Known rows, with every step that occurs:
l > z > k > m > j: [ 2.006 -1.815  1.733  0.920 -0.845 -1.027 -0.831 -0.563  0.991  1.502
  1.388  1.275 -0.053 -2.295  1.700 -0.154  1.576 -0.441]
l > z > j > m: [ 1.532 -0.652  1.365  1.139  1.039 -0.386 -0.740 -0.157  0.175 -0.275
  1.686  1.780  1.026 -0.994  2.044  0.932  3.026  0.563]
m > k > z: [ 0.296  1.647  0.401  0.477  0.802 -1.847 -0.857  0.043 -0.007  0.327
 -0.026  0.349  0.229 -0.098 -0.077 -1.254 -0.611  0.274]
j > m > l: [ 1.722 -1.291  1.285  0.744 -0.085  0.350 -0.159  0.300  0.400 -1.046
  1.639  0.913 -1.059  1.054  0.071 -0.232  0.864  0.260]
m > j: [ 1.115 -0.267  0.011 -0.893  1.707 -0.694 -0.513 -0.102  0.384  1.836
  1.160  1.460 -0.318  0.058  0.786 -1.760  0.123 -0.336]
l > m > j > z: [ 0.324 -0.404  0.321 -1.071  0.201 -1.989 -0.649 -0.172  0.531  0.728
  0.791  0.697  3.165  0.338  0.516 -2.220 -1.439  0.065]
j > m > l > z: [ 1.730 -1.556  2.063  0.994 -0.249  0.208 -0.292 -0.072  0.873 -1.137
  2.838  0.963 -0.644  0.157  0.243  0.242  0.796  0.269]
k > z > l > m: [ 1.474  1.039  0.334 -0.546 -1.221 -2.466 -0.867  0.247  0.807  0.218
  0.266  1.076 -1.762  0.002  1.148 -1.313  2.203  0.807]
z > j > m > k: [ 0.692  0.927  0.020  1.396 -0.196 -0.454 -0.280  0.365 -0.693 -0.216
 -1.596  0.790  0.318  0.418  1.326  0.297  2.629  0.376]
k > m > j > z > l: [-0.021  0.178  1.088 -0.350 -0.977 -0.780 -0.945 -0.859  0.151  1.924
 -0.503  0.810  1.685 -0.346  0.429 -1.411  2.219 -1.091]
m > l: [ 1.467 -2.972  0.842  0.504  2.200  0.852 -0.426  0.242  0.397 -0.072
 -1.316  0.991  0.989  2.006  0.881 -1.243  0.585  0.609]
s > m > j: [ 0.557 -0.127 -0.269 -0.032  0.511 -0.736 -0.242  0.077 -0.729  0.561
  0.973  1.356 -0.247 -0.583  1.161 -1.805 -0.513  0.645]
s > m > k > z > j: [-0.310  1.276 -0.154  1.327 -0.441 -1.477 -0.388  0.125 -0.959 -0.346
 -0.579  0.354  0.126 -0.633  0.970 -1.302 -0.184  1.152]
l > m > k: [ 0.686 -0.755 -0.162 -0.131  0.234 -1.960 -0.834  0.259 -0.465 -0.043
 -3.247  0.458  2.776  0.811  0.842 -1.206 -2.165  0.503]
j > m: [ 2.145  0.114  0.491  0.103  0.854 -0.492 -0.436  0.645 -0.575 -0.835
  2.254  1.893 -0.793  0.460  0.326  0.004  1.454  0.184]
k > m: [ 1.052 -1.938  0.512  0.092  1.012 -0.157 -1.210 -0.369 -0.650  1.263
 -2.434  1.406  0.840  0.719  1.399 -0.831  3.093 -0.392]
j > m > k > z > l: [ 1.098  2.521  0.933  0.614 -1.993 -1.677 -0.417  0.264  0.081 -0.851
  1.810  0.545 -1.915 -0.502 -0.522  0.031  0.307 -0.009]
s > m: [ 1.195 -0.461 -0.570  0.340  1.809 -0.492 -0.436  0.670 -1.722 -0.523
 -0.207  1.971  0.862  0.174  1.501 -1.197  0.413  1.230]

Rows:
[ 0.945  2.225  0.318 -0.775  0.857 -1.638 -0.700  0.780 -1.102 -0.787
  0.563  1.996  5.416  0.524  0.080 -1.043  0.635  0.368] => j > z > l > m
[ 1.676  1.593  0.330 -0.422 -0.113 -1.841 -0.836  0.347  0.460  0.337
  1.057  1.508 -2.267 -0.092  0.979 -1.076  3.008  0.668] => k > z > l
[ 0.110  1.689 -0.009 -0.162 -0.187 -1.128 -0.175  0.194 -0.937  0.095
  1.840  1.378  1.528 -0.932  0.521 -1.772 -0.504  0.517] => s > m > j > z > l
[ 0.096 -0.146  0.097  0.299 -0.968 -2.483 -0.829 -0.100  0.379  0.180
 -2.464 -0.220  1.482  0.432  1.027 -1.474 -0.797  0.697] => l > m > k > z > j
[ 0.933  0.188  1.215  0.775  0.058 -0.736 -0.478  0.234 -0.248  0.327
  1.644  0.986  4.013 -0.112 -0.144 -1.465  1.368 -0.389] => j > z > k > m > l
[ 0.751 -1.982  0.267  0.975  0.888  0.332 -0.168  0.344 -0.759 -0.752
 -0.846  1.039  0.682  0.756  1.213 -1.480 -0.232  1.292] => s > m > l
[ 1.305  0.102 -0.106  1.040  0.548 -0.096 -0.317  0.474 -0.632 -0.231
 -0.732  1.456 -0.128  0.696  1.804  0.201  4.010  0.529] => z > j > m
[-0.058  1.286 -0.012  0.942 -0.105 -1.601 -0.469  0.181 -0.999 -0.461
  0.131  0.568  0.149 -0.651  0.550 -1.447 -1.014  1.045] => s > m > k > z
[ 2.098 -1.671  2.053  1.359 -1.300  0.042 -0.125  0.048  1.071 -0.930
  2.877  0.804 -1.296 -0.299  0.312  0.294  0.769  0.127] => j > m > l > z > k
[ 0.303  0.661 -0.414  0.897  0.779 -0.943 -0.408  0.478 -1.796 -0.596
 -1.398  1.046  1.411 -0.225  0.764 -1.092 -1.498  0.982] => s > m > k
[ 1.150 -2.303  1.007  1.586 -0.336 -0.013 -0.129  0.101 -0.106 -0.635
  0.383  0.885  0.434 -0.643  1.462 -0.951 -0.297  1.193] => s > m > l > z > k
[ 0.663 -3.655  2.064  1.008 -0.090  0.499 -1.087 -1.073  0.800  0.942
 -1.937  0.518  1.070  0.401  1.342 -0.589  2.474 -0.308] => k > m > l > z
[ 0.321  1.027  0.076  0.284 -0.326 -1.201 -0.052  0.211 -0.645  0.408
  2.649  1.122  1.343 -1.290  0.510 -2.058 -0.809  0.410] => s > m > j > z > k
[-0.093  1.799  0.224  0.993  0.258 -1.686 -0.733 -0.053  0.057  0.499
 -1.108  0.043  0.312 -0.029  0.533 -1.017  0.667  0.385] => m > k > z > j
[ 0.908  1.881  0.985  0.696 -1.053 -1.547 -0.457  0.163  0.180 -0.746
  2.681  0.460 -1.572 -0.331 -0.593 -0.284  0.017 -0.003] => j > m > k > z
[ 0.664  0.302  1.034  1.058 -0.727 -1.079 -0.476 -0.230  1.354  0.058
  2.132  0.279 -2.552  0.238  1.058 -1.036  3.941  0.741] => k > z > j > m > l
[ 1.274  1.291  0.629  0.633 -0.238 -0.915 -0.399  0.446 -0.627 -0.890
  1.117  0.947 -0.177  0.078 -0.397  0.136 -0.503 -0.081] => j > m > k
[ 2.450 -1.744  0.246  0.948 -1.314 -0.829 -0.579  0.347 -0.214  1.550
 -1.958  1.180 -0.910 -0.630  1.571 -0.819  2.546 -0.464] => z > k > m
[ 1.598  1.429  0.409  0.223  1.722 -1.204 -0.416  0.936 -0.887 -0.093
  2.800  1.914  4.316 -0.220 -0.083 -1.407  0.808  0.021] => j > z > k
[ 1.125 -0.107  1.443  1.432  0.513 -0.614 -0.718 -0.249  0.169 -0.297
  1.105  1.342  1.375 -1.237  1.708  0.960  2.138  0.437] => l > z > j > m > k
[ 0.491  2.805  0.372 -0.509  0.318 -1.850 -0.679  0.729 -1.185 -0.839
 -0.117  1.548  5.752  0.319 -0.264 -0.995 -0.333  0.244] => j > z > l > m > k
